What can hang from each mark
V: D S
L: A E
H: A
E: J
D: V
Z: B D
Q: X
T: S
J: V
A: H L M U W X
X: A Q
W: A

Every row comes from one small tree of marks. The marks that hang from a mark follow it in brackets, in alphabetical order. Every link used is in the known rows. Which tree was each row made from?
Known rows
Q[X[A[H L[E] M W]]]: [-0.02  0.06  0.11  0.15  0.15 -0.11  0.05 -0.12  0.00 -0.13  0.05  0.05
  0.09  0.06 -0.08 -0.03 -0.11  0.18  0.15  0.11 -0.07  0.10  0.00  0.06
  0.21]
A[L W]: [-0.02 -0.03  0.16 -0.04  0.09 -0.16  0.12  0.16 -0.07  0.02 -0.10  0.02
  0.13  0.10 -0.05 -0.10 -0.29  0.06  0.18  0.06 -0.07  0.06 -0.02  0.14
  0.12]
L[A[M U W X] E[J]]: [-0.39  0.12  0.13 -0.04  0.17  0.00  0.20 -0.23  0.00  0.23  0.08 -0.07
  0.17  0.52  0.06 -0.06 -0.25  0.09  0.10  0.09 -0.04  0.04 -0.09 -0.10
  0.23]
Q[X[A[U W]]]: [ 0.03  0.06  0.02  0.14  0.05 -0.01  0.03 -0.06  0.09 -0.16  0.09  0.02
 -0.02 -0.13 -0.11  0.05  0.04  0.11  0.09  0.05 -0.15  0.02 -0.15 -0.04
  0.18]
J[V[D S]]: [-0.08  0.09 -0.10 -0.18 -0.18  0.03 -0.11 -0.15  0.04 -0.04 -0.15 -0.02
 -0.22  0.03 -0.02 -0.22 -0.05 -0.09  0.12  0.06  0.03  0.00 -0.12  0.17
  0.06]
L[E[J]]: [-0.05  0.16 -0.05 -0.05  0.01  0.07  0.04 -0.19 -0.08  0.07  0.03  0.04
  0.05  0.18  0.05 -0.04  0.01 -0.03 -0.08 -0.08 -0.08  0.03  0.07  0.05
 -0.01]
A[L M U]: [-0.16  0.07  0.15  0.03  0.29 -0.13 -0.01  0.05  0.01  0.08  0.02 -0.09
 -0.05  0.24 -0.09 -0.13 -0.38  0.27  0.08  0.34 -0.03  0.01  0.16 -0.02
  0.20]
Z[B D[V]]: [ 0.06  0.02 -0.14  0.12 -0.19  0.01  0.12 -0.02 -0.03 -0.01 -0.06 -0.04
  0.27 -0.16 -0.12 -0.03  0.07  0.02  0.17  0.11 -0.01 -0.02 -0.01  0.17
  0.05]
H[A]: [ 0.02 -0.13  0.00  0.11 -0.04 -0.06  0.10 -0.10 -0.11 -0.03  0.04  0.00
 -0.01 -0.03 -0.01  0.09  0.02  0.07  0.01  0.00 -0.07  0.07  0.01 -0.06
 -0.14]
Q[X[A[H L M]]]: [ 0.00  0.00  0.08  0.18  0.12 -0.09 -0.01 -0.09  0.01 -0.19  0.04  0.04
  0.02  0.01 -0.11  0.03  0.00  0.16  0.10  0.13 -0.05  0.12  0.03  0.01
  0.14]
L[A[H M W X[Q]] E[J]]: [-0.35  0.02  0.19 -0.04  0.13 -0.04  0.18 -0.33 -0.11  0.25  0.01 -0.03
  0.20  0.66  0.15 -0.04 -0.28  0.03  0.13  0.07  0.12  0.06  0.00 -0.01
  0.22]
A[M U]: [-0.17  0.10  0.06  0.00  0.21  0.00 -0.02 -0.06  0.12  0.09  0.08 -0.11
 -0.08  0.16 -0.05 -0.09 -0.27  0.24  0.07  0.21  0.03 -0.08  0.11 -0.07
  0.18]
Z[B]: [ 0.06  0.08  0.03  0.05 -0.14  0.01  0.05  0.05 -0.01  0.07 -0.03 -0.02
  0.17 -0.19 -0.05  0.04  0.04 -0.06  0.01 -0.01 -0.10 -0.03  0.00  0.01
  0.02]
Z[B D]: [ 0.07 -0.03 -0.07  0.11 -0.16 -0.05  0.13 -0.07 -0.02 -0.03 -0.11 -0.02
  0.33 -0.13 -0.09  0.06  0.12 -0.04  0.07  0.08 -0.13 -0.06  0.06  0.08
  0.01]
Q[X[A[M]]]: [ 0.00  0.01 -0.04  0.17  0.06 -0.02 -0.04 -0.09  0.11 -0.22  0.11  0.05
 -0.02 -0.09 -0.10  0.06  0.15  0.10  0.06  0.06 -0.05  0.05 -0.03 -0.02
  0.10]
H[A[W X]]: [-0.07 -0.18  0.17  0.06  0.01 -0.12  0.23 -0.06 -0.08  0.05 -0.03 -0.04
  0.11  0.06  0.04  0.03 -0.11  0.03  0.16  0.03  0.02  0.06 -0.07  0.01
 -0.06]
L[A[H U W X[Q]] E]: [-0.25  0.09  0.25  0.04  0.18 -0.07  0.20 -0.29 -0.19  0.33  0.06 -0.07
  0.16  0.52  0.15 -0.07 -0.37  0.03  0.03  0.23  0.02  0.00 -0.14 -0.14
  0.31]
D[V[S]]: [ 0.00  0.12 -0.09 -0.03 -0.14  0.06 -0.07 -0.06  0.00  0.04  0.05 -0.01
 -0.20 -0.08  0.01 -0.13 -0.04  0.04  0.20  0.01  0.14  0.08 -0.10  0.16
  0.14]
X[A[H L M U W] Q]: [-0.11 -0.02  0.17  0.13  0.30 -0.16  0.07 -0.17 -0.08  0.06 -0.04 -0.01
  0.01  0.31  0.02 -0.05 -0.57  0.31  0.08  0.39  0.13 -0.06  0.18 -0.01
  0.26]
T[S]: [ 0.12  0.02 -0.02 -0.01 -0.09  0.02 -0.01  0.03  0.08  0.00  0.01  0.02
 -0.19  0.01 -0.04 -0.04  0.08 -0.08  0.01  0.03 -0.15  0.17 -0.11  0.09
 -0.02]
A[H L[E] U W X]: [-0.18  0.13  0.52 -0.04  0.34 -0.21  0.26 -0.07 -0.22  0.35 -0.13 -0.12
  0.23  0.46  0.06 -0.22 -0.68  0.16  0.20  0.33  0.02  0.07  0.02  0.07
  0.35]
L[A[U W] E[J]]: [-0.23  0.17  0.00 -0.03  0.03  0.06  0.16 -0.22 -0.08  0.18  0.09 -0.02
  0.12  0.34  0.03  0.01 -0.16  0.06  0.01 -0.04 -0.20  0.05 -0.16 -0.13
  0.18]
Q[X[A[U]]]: [ 0.05  0.06 -0.02  0.18  0.05  0.01 -0.02 -0.08  0.06 -0.18  0.11  0.01
 -0.06 -0.14 -0.11  0.08  0.13  0.09  0.01  0.08 -0.14  0.03 -0.12 -0.09
  0.13]
E[J[V]]: [-0.10  0.04 -0.07 -0.13 -0.20  0.13 -0.01 -0.04  0.02 -0.05 -0.09 -0.04
 -0.11  0.13 -0.05 -0.06  0.04 -0.06  0.09 -0.10 -0.05  0.05 -0.01  0.10
 -0.11]
H[A[L[E] M U W X[Q]]]: [-0.16 -0.09  0.25  0.10  0.25 -0.21  0.21 -0.15 -0.15  0.15  0.04 -0.08
  0.04  0.36  0.04 -0.10 -0.41  0.16  0.13  0.35  0.00  0.00  0.09  0.01
  0.12]
W[A[H L[E] M U X[Q]]]: [-0.20  0.02  0.24  0.08  0.17 -0.18  0.05 -0.04 -0.12  0.29 -0.02 -0.04
  0.10  0.51  0.06 -0.01 -0.40  0.29  0.00  0.48 -0.02  0.00  0.11 -0.03
  0.29]
L[A[H M U W] E[J[V]]]: [-0.37  0.21  0.10 -0.06  0.07  0.04  0.16 -0.32 -0.06  0.23  0.06 -0.08
  0.10  0.54  0.04 -0.15 -0.41  0.20  0.18  0.09 -0.08  0.06 -0.05 -0.06
  0.25]

Write each row's tree
[-0.06  0.08  0.13  0.08  0.17 -0.12  0.18 -0.15 -0.15  0.01 -0.10  0.08
  0.24  0.14 -0.01 -0.02 -0.35  0.22  0.08  0.06 -0.02  0.13  0.10  0.04
  0.09]	X[A[H L[E[J]] W]]
[-0.11 -0.03  0.05  0.10  0.21 -0.16  0.12  0.00  0.04 -0.10 -0.04  0.07
  0.18  0.05 -0.07 -0.04 -0.30  0.26  0.14  0.16  0.04  0.06  0.11  0.02
  0.09]	X[A[L M W]]
[-0.09 -0.06  0.04  0.11  0.10 -0.06  0.08 -0.15 -0.02  0.03  0.10 -0.08
 -0.07  0.08 -0.04  0.03 -0.17  0.24  0.07  0.15 -0.06  0.01  0.09 -0.10
 -0.01]	H[A[M U]]
[-0.27 -0.03  0.44 -0.09  0.33 -0.23  0.18 -0.16 -0.15  0.25 -0.16 -0.05
  0.19  0.71  0.13 -0.21 -0.61  0.11  0.26  0.29  0.26  0.04  0.23  0.25
  0.28]	A[H L[E[J]] M W X[Q]]
[-0.09 -0.13  0.26  0.08  0.13 -0.19  0.24  0.00 -0.15  0.10 -0.04 -0.09
  0.08  0.14 -0.02 -0.01 -0.29  0.12  0.15  0.20 -0.08  0.09 -0.05 -0.03
  0.03]	H[A[L U W X]]
[-0.06  0.11  0.00  0.06 -0.02 -0.07  0.03  0.08 -0.10  0.15  0.02  0.03
  0.08  0.21 -0.04  0.09 -0.14  0.23 -0.09  0.22 -0.30  0.05 -0.02 -0.07
  0.14]	W[A[L[E[J]] U]]
[-0.09  0.06  0.11  0.18  0.34 -0.13  0.01 -0.29 -0.16  0.08  0.02  0.01
 -0.02  0.34  0.05 -0.06 -0.47  0.28 -0.08  0.45  0.10 -0.04  0.26 -0.07
  0.21]	X[A[H L[E] M U] Q]
[-0.13 -0.06  0.36 -0.03  0.25 -0.19  0.15  0.10 -0.10  0.20 -0.10 -0.12
  0.02  0.35  0.04 -0.14 -0.46  0.00  0.13  0.38  0.05 -0.06 -0.05  0.06
  0.28]	A[L U W X[Q]]
[-0.02  0.01  0.10  0.11  0.16 -0.05  0.08 -0.22 -0.08  0.07 -0.03 -0.01
 -0.02  0.16  0.06  0.02 -0.42  0.20  0.01  0.24  0.09 -0.10  0.05 -0.07
  0.21]	X[A[H U W] Q]
[-0.30  0.03  0.30 -0.08  0.28 -0.09  0.17  0.01  0.17  0.21 -0.01 -0.16
  0.08  0.31  0.01 -0.17 -0.45  0.19  0.29  0.24  0.15 -0.10  0.00  0.03
  0.29]	A[M U W X]
[-0.31 -0.07  0.22  0.06  0.17 -0.07  0.08 -0.18 -0.05  0.22  0.04 -0.13
  0.02  0.49  0.09  0.01 -0.28  0.12  0.07  0.29  0.15  0.01 -0.04 -0.18
  0.23]	L[A[H M U X[Q]]]
[-0.28  0.07  0.52 -0.03  0.46 -0.25  0.18 -0.17 -0.15  0.36 -0.08 -0.14
  0.12  0.69  0.11 -0.28 -0.80  0.23  0.23  0.50  0.20 -0.04  0.19  0.12
  0.44]	A[H L[E] M U W X[Q]]
[-0.11  0.01  0.05  0.13  0.18 -0.07  0.06 -0.19  0.02 -0.04 -0.02  0.03
  0.13  0.08 -0.02  0.02 -0.23  0.29  0.06  0.12  0.14  0.06  0.17 -0.06
  0.05]	X[A[H M]]
[-0.12  0.06  0.16  0.13  0.34 -0.16  0.09 -0.26 -0.13  0.10 -0.01  0.01
  0.04  0.36  0.05 -0.10 -0.60  0.30  0.04  0.42  0.10 -0.06  0.21 -0.01
  0.28]	X[A[H L[E] M U W] Q]
[-0.22 -0.14  0.23  0.01  0.03 -0.09  0.17 -0.10 -0.10  0.18 -0.05 -0.05
  0.14  0.39  0.12  0.04 -0.22 -0.03  0.14  0.10  0.14  0.05 -0.17 -0.07
  0.18]	L[A[H W X[Q]]]
[-0.07 -0.05  0.23  0.04  0.21 -0.18  0.06 -0.05 -0.23  0.13 -0.05  0.01
  0.06  0.37  0.11 -0.12 -0.16 -0.16 -0.08  0.34  0.10  0.02  0.09  0.08
  0.09]	A[L[E] X[Q]]
[-0.10 -0.13  0.22 -0.06  0.07 -0.09  0.14  0.01  0.00  0.13 -0.08 -0.04
  0.06  0.25  0.12 -0.08 -0.20 -0.12  0.15  0.13  0.19 -0.10 -0.07  0.12
  0.14]	A[W X[Q]]
[-0.02  0.08  0.06  0.00  0.10 -0.08  0.03 -0.03 -0.17  0.03 -0.04  0.05
  0.08  0.20 -0.02 -0.06 -0.10 -0.01 -0.05  0.07 -0.11  0.11  0.11  0.08
  0.01]	A[L[E[J]]]
[-0.22  0.07  0.25  0.07  0.17 -0.18  0.09  0.01 -0.09  0.28 -0.02 -0.05
  0.17  0.45  0.02 -0.01 -0.38  0.34  0.04  0.42 -0.06  0.05  0.08 -0.05
  0.27]	W[A[H L[E] M U X]]
[-0.04  0.07  0.09  0.14  0.12 -0.03  0.03 -0.13  0.10 -0.11  0.07 -0.01
  0.01  0.00 -0.10  0.02 -0.12  0.23  0.17  0.10 -0.06  0.03 -0.05 -0.01
  0.25]	Q[X[A[H M U W]]]
[-0.03 -0.03  0.09  0.07 -0.07 -0.14  0.03  0.12 -0.13  0.13 -0.08  0.04
  0.15  0.19 -0.01  0.12 -0.17  0.24  0.01  0.18 -0.14  0.11  0.00 -0.01
  0.11]	W[A[H L]]
[-0.25 -0.04  0.17  0.01  0.07 -0.05  0.18 -0.01  0.00  0.17  0.03 -0.09
  0.12  0.25  0.02  0.02 -0.18  0.02  0.11  0.11 -0.03  0.03 -0.25 -0.17
  0.19]	L[A[U W X]]
[-0.11 -0.04  0.44  0.04  0.28 -0.18  0.08 -0.06 -0.25  0.26 -0.14 -0.15
 -0.01  0.46  0.07 -0.09 -0.48  0.07  0.03  0.46  0.14  0.03  0.10  0.00
  0.24]	A[H L U X[Q]]
[ 0.02  0.11  0.13  0.16  0.13 -0.08  0.07 -0.11 -0.05 -0.09  0.05  0.02
  0.05  0.01 -0.10 -0.01 -0.13  0.16  0.10  0.13 -0.16  0.09 -0.08  0.00
  0.24]	Q[X[A[H L[E] U W]]]
[-0.03  0.05  0.14  0.15  0.17 -0.09  0.04 -0.08  0.04 -0.12  0.04 -0.01
  0.03  0.04 -0.12  0.00 -0.17  0.24  0.18  0.16 -0.09  0.08 -0.03  0.01
  0.25]	Q[X[A[H L M U W]]]
[-0.18 -0.05  0.20  0.10  0.22 -0.15  0.16 -0.16 -0.15  0.11  0.03 -0.08
  0.04  0.31 -0.01 -0.04 -0.24  0.17  0.05  0.26 -0.04  0.10  0.14 -0.04
  0.00]	H[A[L[E[J]] M U X]]
[-0.03 -0.05  0.08  0.07  0.02 -0.06  0.18 -0.09 -0.07  0.06  0.04 -0.07
  0.00  0.00 -0.03  0.04 -0.21  0.17  0.12  0.05 -0.13  0.01 -0.07 -0.07
  0.02]	H[A[U W]]
[-0.07 -0.10  0.15  0.11  0.06 -0.08  0.16 -0.11 -0.10  0.09  0.03 -0.10
 -0.01  0.08  0.01  0.05 -0.09  0.08  0.02  0.15 -0.04  0.04 -0.03 -0.12
 -0.05]	H[A[U X]]
[-0.14 -0.17  0.22  0.09  0.19 -0.23  0.20 -0.13 -0.15  0.09  0.00 -0.01
  0.09  0.33  0.07 -0.08 -0.29  0.08  0.14  0.26  0.07  0.04  0.11  0.08
  0.04]	H[A[L[E] M W X[Q]]]
[-0.04  0.03 -0.03  0.05 -0.08 -0.09  0.03  0.09 -0.10  0.09 -0.01  0.09
  0.14  0.19 -0.02  0.11 -0.03  0.15 -0.08  0.13 -0.24  0.08 -0.01  0.00
  0.06]	W[A[L[E[J]]]]
[-0.14 -0.17  0.21  0.13  0.21 -0.19  0.11 -0.10 -0.14  0.08  0.02 -0.10
 -0.06  0.29  0.01 -0.01 -0.25  0.14  0.05  0.37  0.04  0.03  0.12 -0.05
  0.02]	H[A[L M U X[Q]]]
[-0.37  0.06  0.20 -0.06  0.13 -0.04  0.22 -0.29 -0.07  0.24  0.00 -0.03
  0.27  0.59  0.12 -0.05 -0.27  0.08  0.17  0.01  0.08  0.12 -0.03 -0.02
  0.19]	L[A[H M W X] E[J]]
[ 0.01 -0.07  0.07  0.11  0.10 -0.07  0.08 -0.20 -0.09  0.01 -0.06  0.05
  0.04  0.14  0.09  0.04 -0.31  0.13  0.03  0.16  0.15 -0.07  0.07  0.01
  0.12]	X[A[H W] Q]
[ 0.01 -0.09  0.13  0.13  0.16 -0.16  0.09 -0.13 -0.17 -0.01 -0.10  0.06
  0.07  0.19  0.05  0.01 -0.38  0.14  0.03  0.24  0.11  0.00  0.11  0.04
  0.14]	X[A[H L W] Q]
